Each row was made from one small tree. Brackets hold a mark, then the marks that hang from it, in the order of their numbers. Every link used is in the known rows. Write each row's tree.
Known rows
(Z479 (Z23 Z689) (Z600 Z211 (Z607 Z870))): .46  -.03  -.03  -.15  -.21  -.04  .34  .30  .26  -.36  .31  -.13  .51  .01  .35  .00  .10
(Z600 Z211): .40  -.03  -.16  -.05  .01  .03  .23  .20  -.24  -.46  .13  -.30  .41  -.01  .11  -.14  .59
(Z600 (Z211 (Z23 Z689) Z449) (Z607 Z870)): .57  .14  -.06  -.04  -.28  .10  .18  .28  .17  -.28  .38  -.05  .50  .13  .53  -.08  .03
(Z689 Z23 Z870): .03  -.21  -.50  -.21  -.16  -.02  -.04  .29  -.40  -.04  .00  -.25  .42  .08  .32  -.48  .68
(Z600 Z607): .32  -.06  -.38  -.25  .03  .25  -.13  .10  -.67  -.31  .30  -.28  .50  .14  .42  -.42  .42
(Z600 (Z211 Z449) (Z607 (Z870 Z689))): .39  .32  -.11  -.05  -.18  .12  .24  .41  .09  -.37  .24  -.09  .40  .28  .34  .02  -.01
(Z211 Z23 Z449 Z600): .44  -.50  -.54  -.07  -.26  .04  -.08  .01  -.26  .00  .36  .14  .51  .08  .74  -.33  .42
(Z689 Z23): .27  -.16  -.44  -.10  -.01  .09  -.03  .15  -.54  -.25  .10  -.35  .45  .02  .44  -.34  .80
(Z479 Z23): .33  -.21  -.38  -.33  -.02  -.04  .13  .08  -.20  -.49  .22  -.18  .60  .01  .38  -.32  .71
(Z479 (Z23 Z689) (Z600 (Z211 Z449) Z607)): .67  -.18  -.23  -.04  -.28  .18  .31  .24  .03  -.24  .37  -.05  .53  -.04  .52  .04  .11
(Z211 Z449 (Z600 (Z607 Z870))): .22  -.02  -.30  -.24  -.31  .02  -.14  .19  -.20  -.16  .35  .12  .43  .30  .57  -.37  .09
(Z600 (Z211 (Z23 Z689) Z449)): .66  -.11  -.23  .12  -.17  .17  .30  .19  -.09  -.34  .32  -.09  .50  -.09  .51  -.05  .41
(Z23 Z689): .34  -.02  -.35  -.07  .05  .32  .14  .20  -.68  -.58  .34  -.27  .49  -.12  .44  -.34  .63
(Z607 (Z870 (Z689 Z23))): .09  .15  -.35  -.12  -.02  .01  .15  .36  -.21  -.40  .09  -.23  .39  .17  .42  -.18  .54
(Z211 Z23 Z449 (Z600 (Z607 (Z870 Z689)))): .38  -.25  -.46  -.13  -.30  .10  -.05  .18  -.05  .07  .45  .20  .52  .28  .82  -.22  -.01
(Z479 Z23 Z600): .29  -.36  -.42  -.24  -.08  -.09  .13  .06  -.18  -.33  .19  -.11  .47  -.01  .44  -.23  .57
(Z479 Z600): .19  -.22  -.41  -.10  -.02  .06  .01  .07  -.56  -.32  .16  -.17  .30  .02  .40  -.29  .54
(Z211 (Z23 Z689) Z600): .48  -.54  -.48  -.02  -.10  .21  .06  .07  -.47  -.11  .48  -.06  .59  -.13  .66  -.34  .51

Write each row's tree
.76  -.11  -.23  .05  -.20  .32  .17  .19  -.17  -.17  .44  -.13  .56  .01  .59  -.09  .14
(Z600 (Z211 (Z23 Z689) Z449) Z607)
.38  -.14  -.12  -.09  -.18  -.11  .08  .13  .11  -.08  .21  -.13  .35  .16  .38  -.09  .11
(Z479 (Z600 (Z211 Z23) (Z607 Z870)))
.36  .31  -.01  -.16  -.25  -.02  .11  .31  .11  -.39  .20  -.09  .39  .27  .29  -.13  .09
(Z600 (Z211 Z449) (Z607 Z870))
.59  -.13  -.27  -.02  -.29  .24  .17  .29  -.06  -.01  .37  -.05  .54  .06  .51  -.18  .06
(Z600 (Z211 (Z23 (Z689 Z870)) Z449) Z607)
.38  -.25  -.47  -.15  -.23  .22  -.17  .11  -.50  -.06  .40  .05  .49  .19  .62  -.37  .20
(Z211 Z449 (Z600 Z607))
.52  -.30  -.22  -.18  -.14  -.03  .20  .13  .04  -.16  .23  -.18  .51  .04  .31  -.05  .25
(Z479 Z23 (Z600 Z211 Z607))
.43  .26  -.16  .01  -.22  .10  .21  .45  .11  -.20  .16  -.15  .41  .26  .41  .04  .07
(Z600 (Z211 Z449) (Z607 (Z870 (Z689 Z23))))
.62  -.23  -.23  -.08  -.05  .13  .07  .09  -.18  -.11  .30  -.28  .55  .07  .37  -.17  .31
(Z600 (Z211 Z23) Z607)
.25  -.01  -.39  -.15  -.26  .15  -.02  .29  -.22  -.14  .38  .13  .45  .30  .63  -.24  .00
(Z211 Z449 (Z600 (Z607 (Z870 Z689))))
.29  -.08  -.44  -.09  -.30  .12  -.06  .32  -.19  .03  .30  .05  .45  .29  .70  -.21  .09
(Z211 Z449 (Z600 (Z607 (Z870 (Z689 Z23)))))
.44  -.22  -.25  .00  -.14  .08  .31  .27  -.08  -.20  .23  -.18  .50  -.11  .28  -.19  .44
(Z600 (Z211 (Z23 (Z689 Z870))))
.23  -.19  -.39  -.30  -.14  .07  .25  .29  -.19  -.42  .27  -.12  .63  -.09  .38  -.40  .57
(Z479 (Z23 (Z689 Z870)))
.17  .20  -.30  -.25  .02  .19  .03  .30  -.35  -.40  .29  -.20  .45  .27  .44  -.27  .20
(Z600 (Z607 (Z870 Z689)))
.36  -.26  -.38  -.22  -.35  -.03  -.18  .08  -.03  .05  .42  .18  .51  .28  .77  -.35  .08
(Z211 Z23 Z449 (Z600 (Z607 Z870)))
.47  -.29  -.39  -.20  -.10  .23  .12  .13  -.36  -.27  .42  -.15  .58  -.06  .60  -.23  .29
(Z479 (Z23 Z689) (Z600 Z607))
.32  .23  .01  -.20  -.09  -.04  .12  .29  .02  -.41  .19  -.26  .42  .21  .14  -.18  .20
(Z600 Z211 (Z607 Z870))
